Known rows, with every way that one mark hangs from another
munos{pake}: 3.9 -1.9 -4.9 -0.1 -9.9 -7.7 4.5 1.0 -12.4 17.9 8.5 4.3 -11.7 7.2 -3.2
 7.7 3.0 1.7 -3.6 -2.8 2.3 11.0 -8.4 8.6 -23.4 -12.3 -5.5 4.5
fopu{gelepes}: 2.0 6.0 -5.4 22.2 1.6 4.6 -16.3 3.2 -10.4 3.2 -6.9 11.0 -2.9 18.5 -9.9
 5.4 -14.8 11.9 4.8 -6.1 -8.3 12.4 8.8 -5.5 3.1 -10.2 14.5 -0.5
munos{fopu{gelepes} gese mufe}: 4.0 7.6 -18.4 -1.4 13.8 2.3 -10.7 12.3 -24.0 9.7 11.4 38.5 -28.6 8.2
 33.6 6.4 4.6 -2.0 8.3 -1.6 5.9 24.2 -10.7 17.2 0.4 -15.7 0.1 -1.2
munos{mufe pake}: -3.3 0.4 -14.0 -9.2 -11.6 4.4 9.0 5.2 -18.5 15.8 11.2 8.8 -15.7 5.6 21.7
 3.5 8.4 -10.9 -13.5 -0.3 12.3 7.9 -20.4 11.1 -35.3 -18.2 -5.0 17.0
pake{munos}: -2.7 -2.2 -3.3 16.1 15.1 10.5 -13.6 -13.3 -3.0 -4.5 4.7 -7.1 5.4 9.3
 -8.9 -1.9 5.9 15.2 -13.4 -15.1 0.4 17.4 -1.0 -13.5 4.2 -9.4 7.2 0.1
gese{fopu}: -4.1 1.5 1.0 -11.1 10.3 7.2 -0.8 -18.6 6.9 -20.7 6.3 -5.8 -9.0 -5.5 0.2
 13.8 -3.3 -11.5 0.1 5.9 -0.8 13.2 -7.6 11.5 18.3 -2.0 5.9 -1.6
munos{fopu mufe pake}: -1.1 -1.7 -16.4 -18.2 -5.9 -3.3 11.8 -2.2 -17.5 22.0 22.4 18.6 -33.6
 -4.1 36.8 15.6 11.9 -9.2 -13.9 7.7 15.8 17.4 -9.1 21.2 -23.2 -18.7 -9.0
 17.8
tudu{gese}: 4.6 2.3 8.8 -10.2 3.9 -13.4 -3.2 9.0 -8.5 5.0 -13.1 10.9 3.0 -4.5 -14.4
 -4.3 4.3 4.0 19.1 4.3 13.3 8.4 -0.6 2.7 4.0 5.3 -9.3 -17.0
gese{fopu{gelepes} munos}: -0.3 10.3 -6.4 27.1 25.6 25.3 -26.8 -21.2 6.5 -30.6 0.1 -6.7 -6.8 21.4
 -13.3 24.3 -20.2 9.5 -4.1 -1.2 -8.1 44.4 2.4 -7.4 24.7 -20.8 29.5 5.9
gelepes{tudu{fopu{munos{gese}}}}: -11.6 -14.5 -6.3 -2.5 16.5 -17.2 12.0 -16.1 3.4 -16.0 12.3 37.5 -27.6
 30.4 -4.1 -2.8 15.6 17.1 3.8 -5.3 -27.7 19.2 -22.0 22.4 20.6 -17.6
 -22.7 -16.3
pake{munos{fopu{gelepes} gese mufe}}: 0.8 6.7 -21.7 12.0 28.6 12.7 -23.0 0.8 -28.3 4.7 16.7 32.2 -20.4 18.6
 24.5 5.8 9.8 11.3 -5.5 -15.0 6.2 40.8 -12.1 4.4 4.2 -25.6 8.5 -1.8
gese{munos{fopu pake}}: 9.0 1.8 -12.3 6.8 8.2 -1.8 -1.8 -10.8 -3.9 11.5 21.0 1.7 -25.3 4.0 6.7
 23.9 5.8 12.0 -13.0 3.1 4.3 37.7 3.8 3.5 -5.8 -23.1 -0.2 13.7
tudu{fopu gelepes gese munos{mufe pake}}: -18.1 0.1 14.8 -3.5 24.6 -15.9 10.9 -13.7 -22.2 -4.7 -10.0 11.9 -14.0
 22.9 -26.0 17.3 24.7 17.0 8.3 -6.1 20.7 56.1 -18.8 17.7 -6.7 -21.4 -9.7
 2.0
gelepes{fopu tudu}: 3.9 -23.8 -3.9 -8.2 -10.9 -5.4 1.1 -13.9 19.6 -19.1 1.5 11.5 -16.6 10.3
 -7.8 7.5 -12.4 13.7 8.1 15.6 -27.7 -0.3 16.7 26.3 3.7 -22.0 -20.4 6.5
tudu{gelepes{fopu} munos{pake}}: 5.0 -8.0 13.0 17.2 1.3 -1.9 1.0 -16.1 -3.9 -4.1 -10.1 -15.8 -19.6 20.3
 -30.7 22.6 2.0 36.2 2.1 -6.6 -8.5 45.7 15.5 10.2 -6.2 -33.2 -2.6 23.0
pake{munos{mufe}}: -10.5 -0.4 -11.8 6.2 14.8 22.9 -10.2 -9.6 -9.7 -7.5 7.5 -2.4 3.4 8.1
 16.2 -4.9 10.9 0.9 -25.3 -12.3 12.3 15.4 -14.3 -9.9 -8.8 -13.8 9.0 12.4
gelepes{tudu{munos{fopu gese mufe pake}}}: -0.9 -19.9 -26.9 -9.2 17.4 -11.6 13.5 4.3 -21.8 12.1 29.2 42.6 -35.1
 11.2 13.4 19.0 28.9 10.2 -11.1 6.1 -7.6 30.6 -24.6 28.1 -20.6 -36.9
 -30.9 0.5
fopu{munos{pake}}: 1.8 2.0 -8.3 14.7 -11.8 -0.3 3.4 -5.4 -16.0 21.8 5.1 6.5 -24.4 19.0 1.2
 -2.0 8.4 21.0 -19.0 -10.6 -1.7 21.5 -9.4 -4.8 -14.8 -20.6 2.5 10.2
fopu{gelepes munos{gese mufe pake}}: 2.4 9.4 -23.8 19.9 -2.1 7.7 -9.4 15.9 -43.5 25.0 4.7 34.5 -33.6 39.8
 20.5 -5.7 9.2 14.3 -10.9 -20.2 1.4 37.1 -31.0 2.9 -25.7 -34.1 6.6 8.8
munos{fopu gese mufe pake}: 7.8 2.1 -18.9 -25.6 1.9 -10.9 12.5 12.0 -27.1 24.4 26.5 32.0 -36.3 -2.4
 39.4 10.7 23.4 -12.5 -0.3 1.3 15.5 22.0 -27.0 30.7 -23.6 -18.6 -20.5
 2.4
gelepes{fopu}: 8.1 -7.6 9.5 -6.2 -9.4 -0.7 -3.8 -8.7 12.8 -13.4 -4.0 -8.9 -14.9 -1.4
 -0.3 7.7 -3.8 6.8 7.4 3.8 -6.5 11.2 12.7 18.4 5.8 -5.4 -5.1 13.8
tudu{fopu{munos} gelepes gese}: -12.2 7.4 19.8 1.6 17.1 -16.3 4.9 -22.2 -5.0 -11.4 -19.7 14.8 -15.9 25.5
 -23.8 -5.0 7.0 28.5 17.3 -7.9 6.1 41.0 0.0 4.8 33.1 -7.2 -2.7 -14.2

Rows
-4.5 5.6 5.4 4.7 11.6 -18.8 15.8 -15.6 -18.0 6.1 4.8 20.5 -34.9 41.1
 -10.1 0.7 18.8 20.6 10.6 -21.8 -7.6 48.4 -24.5 20.1 5.3 -25.0 -10.9
 -7.5 -> tudu{fopu{munos{gese pake}} gelepes}
-10.6 8.8 5.1 -5.3 21.1 -5.5 4.6 -17.4 -14.7 -12.2 -5.0 8.1 -13.9 29.8
 -9.6 13.2 13.9 6.8 11.5 -1.3 21.1 56.3 -19.8 14.7 -6.2 -24.2 -5.3 6.1 -> tudu{fopu gelepes gese{munos{mufe pake}}}
-9.9 9.7 -20.1 16.8 -1.4 22.4 -12.2 -18.9 -24.2 1.4 7.6 16.3 -38.8 32.0
 17.1 14.3 -4.9 8.4 -25.4 -8.5 1.7 43.5 -21.1 5.6 -7.5 -39.1 22.4 19.7 -> gese{fopu{gelepes munos{mufe pake}}}
-4.9 1.5 4.0 16.9 24.6 -3.0 1.4 -16.2 -2.0 -3.4 0.1 -0.1 -12.0 3.0 -15.6
 16.5 6.5 29.8 -2.0 0.6 0.0 33.6 20.4 -5.0 22.9 -14.2 4.4 2.9 -> tudu{gelepes munos{fopu}}
5.2 -0.7 -5.8 -8.2 -2.0 10.3 -1.3 1.4 -8.7 -12.0 -3.4 11.8 -32.9 9.1
 34.1 -11.3 15.6 11.1 -4.0 -7.5 1.0 25.1 -17.7 17.7 -0.9 -18.6 -9.7 20.9 -> gelepes{fopu{munos{gese mufe}}}
12.1 6.0 -9.0 6.4 14.5 -9.9 -12.7 10.1 -17.8 13.1 10.0 34.1 -24.4 10.8
 8.5 12.2 -0.4 10.9 18.9 -2.7 -5.4 26.7 2.6 15.5 13.5 -11.0 -0.6 -15.3 -> munos{fopu{gelepes} gese}
-0.6 0.7 -17.0 -8.9 28.4 8.5 -6.5 -2.7 -18.1 1.9 22.3 21.5 -18.9 -1.2
 34.5 0.5 24.9 -0.4 -11.2 -9.9 15.6 29.3 -19.7 9.9 4.0 -15.5 -7.0 -0.4 -> pake{munos{fopu gese mufe}}
9.7 0.0 22.1 -10.1 -2.1 -10.4 -4.5 -6.0 0.9 -10.7 -27.9 0.5 -9.0 6.9
 -23.0 -0.4 -7.4 20.5 38.7 7.1 3.7 25.0 22.5 19.0 14.6 -8.8 -10.3 -5.1 -> tudu{gelepes{fopu} gese}
-4.9 8.0 -23.5 27.1 -12.1 16.0 -10.5 0.1 -32.6 20.4 1.7 22.6 -29.8 36.9
 15.9 -0.4 -1.8 20.0 -25.3 -14.1 1.5 30.6 -13.0 -7.4 -25.5 -37.8 17.8
 23.3 -> fopu{gelepes munos{mufe pake}}
-8.7 0.6 -15.8 -0.7 19.3 16.5 -8.6 -16.9 -8.4 -2.4 18.8 8.8 -16.4 -2.8
 30.0 5.6 13.2 3.5 -24.7 -5.0 15.0 24.3 -2.6 -0.3 4.0 -15.0 3.7 13.8 -> pake{munos{fopu mufe}}
-4.2 -0.3 -7.2 0.8 25.4 6.2 1.6 14.9 -18.3 -5.4 1.4 9.2 1.6 1.6 10.7 0.1
 28.3 2.3 -8.9 -11.5 9.8 22.5 -30.6 1.6 -9.0 -9.3 -5.3 2.3 -> tudu{munos{gese mufe}}
-2.6 5.2 -8.7 -26.9 18.8 11.7 4.0 -1.0 -9.3 -20.6 10.2 13.2 -14.6 -3.8
 30.9 4.6 13.2 -27.1 4.3 2.1 11.3 16.5 -38.6 24.4 5.1 -5.7 -6.0 -3.8 -> munos{gese{fopu} mufe}
7.7 -25.8 1.0 0.4 16.1 -9.7 0.8 -1.4 8.3 -22.9 1.2 15.4 -15.4 14.1 -21.6
 10.7 11.0 26.1 9.9 2.9 -29.5 23.5 0.7 23.7 8.3 -25.4 -26.7 -1.1 -> gelepes{fopu tudu{munos{gese}}}
8.1 6.6 -22.8 -2.8 3.3 -5.8 -4.5 15.8 -36.7 28.0 19.8 41.8 -39.4 15.3
 30.1 15.4 8.9 -1.2 4.8 -5.4 7.4 33.7 -18.7 26.2 -21.9 -28.6 -3.9 3.2 -> munos{fopu{gelepes} gese mufe pake}
-5.5 3.5 -5.4 -2.7 26.9 9.8 9.3 -9.7 -25.2 -10.8 8.0 6.0 -19.6 18.1 0.5
 16.9 21.4 1.0 0.1 -8.6 7.4 51.7 -37.7 17.1 -9.2 -31.3 -1.6 2.4 -> tudu{gelepes munos{gese{fopu} mufe pake}}
-4.9 8.7 -15.8 12.4 34.5 27.3 -25.0 -11.4 -21.6 -20.8 10.3 15.9 -11.3
 24.2 12.4 8.6 4.4 -1.9 -5.6 -18.5 4.4 45.8 -30.5 7.5 10.5 -25.6 18.6
 -3.6 -> pake{munos{gese{fopu{gelepes}} mufe}}
-7.8 -25.5 -8.1 1.2 6.7 9.3 -0.3 -14.4 9.8 -30.3 0.0 6.5 -13.5 10.3 -0.2
 14.3 5.4 17.9 -15.7 10.4 -18.2 16.8 4.9 16.7 -4.6 -32.0 -15.4 26.1 -> gelepes{fopu tudu{munos{mufe}}}
-13.6 0.6 6.9 10.6 24.0 -15.2 -9.5 -2.6 -28.7 3.1 -8.0 24.2 -17.0 28.4
 -26.5 28.0 18.5 19.1 2.1 -12.3 16.2 64.3 -18.7 15.6 -9.4 -25.4 1.8 4.5 -> tudu{fopu{gelepes} gese munos{mufe pake}}
6.1 3.9 -6.8 -2.3 -10.6 5.2 7.6 -4.5 -22.6 4.3 -2.8 13.3 -44.6 30.4 22.8
 -6.4 13.8 21.5 3.6 -10.1 -0.5 39.9 -16.7 22.5 -18.6 -38.6 -10.3 22.2 -> tudu{gelepes{fopu{munos{gese mufe pake}}}}
-4.2 11.2 -21.0 17.7 13.8 29.3 -19.8 -18.5 -13.1 -16.0 10.3 0.7 -21.4
 27.9 9.7 28.0 -9.3 -2.1 -19.6 -1.6 4.5 52.7 -19.0 3.5 -11.4 -38.6 27.1
 23.9 -> gese{fopu{gelepes} munos{mufe pake}}
4.5 2.3 2.3 10.0 33.7 -9.5 3.3 -1.8 -13.9 1.9 3.7 12.2 -15.4 4.2 -8.4
 10.7 16.9 24.5 14.6 -5.9 -1.1 39.0 2.5 4.3 22.8 -13.4 -8.6 -12.1 -> tudu{gelepes munos{fopu gese}}
11.7 8.5 0.4 1.8 14.7 -11.0 -2.6 -8.1 -16.5 12.2 0.8 10.8 -20.7 12.7
 -17.4 15.2 2.6 24.7 18.1 8.2 13.8 52.1 11.7 3.7 3.0 -24.3 -6.2 -6.3 -> tudu{gelepes gese{munos{fopu pake}}}
10.6 10.1 -3.2 18.2 24.0 -2.2 -28.0 0.4 -9.8 0.9 -6.9 19.4 -13.2 10.3
 -14.7 18.0 -8.5 26.9 14.4 5.2 8.9 47.0 19.2 -5.5 23.0 -16.4 9.8 -8.0 -> tudu{gese{munos{fopu{gelepes}}}}
-14.2 11.2 -16.8 16.7 9.5 30.6 -16.7 -19.3 -11.0 -16.8 -2.7 12.5 -27.5
 24.1 21.6 6.3 -9.4 6.1 -22.5 -6.0 0.9 33.6 -12.0 -2.8 15.2 -26.5 27.7
 15.4 -> gese{fopu{gelepes munos{mufe}}}
9.6 8.1 -14.1 28.2 -2.1 -3.6 -12.6 13.4 -35.6 28.1 2.4 28.9 -30.9 39.6
 -4.8 -2.1 4.5 29.0 1.0 -21.5 -9.6 38.6 -17.9 -0.8 -13.8 -30.6 5.5 -4.9 -> fopu{gelepes munos{gese pake}}
2.1 -7.8 -16.6 2.7 19.0 1.1 -9.7 -6.3 -4.2 -20.8 11.1 36.0 -18.4 27.3
 -12.4 12.3 -13.2 1.0 20.8 6.7 -31.1 17.7 -13.1 23.8 17.0 -26.6 -5.9
 -24.4 -> munos{gese{fopu{gelepes{tudu}}}}
0.5 2.3 -13.4 -27.7 7.6 3.7 9.5 0.9 -21.3 -1.4 20.7 16.3 -27.8 3.8 27.6
 12.3 17.5 -27.0 2.2 -0.4 12.5 28.0 -45.9 33.3 -18.2 -17.8 -10.2 1.0 -> munos{gese{fopu} mufe pake}
-4.2 -8.6 -20.3 -18.7 14.4 7.8 -1.0 -16.2 -8.9 -18.5 11.7 21.0 -17.2
 15.5 -2.9 18.9 3.7 -3.7 -3.3 20.3 3.8 37.2 -24.7 19.4 -11.7 -37.0 -13.9
 1.7 -> gelepes{tudu{gese{fopu munos{mufe pake}}}}
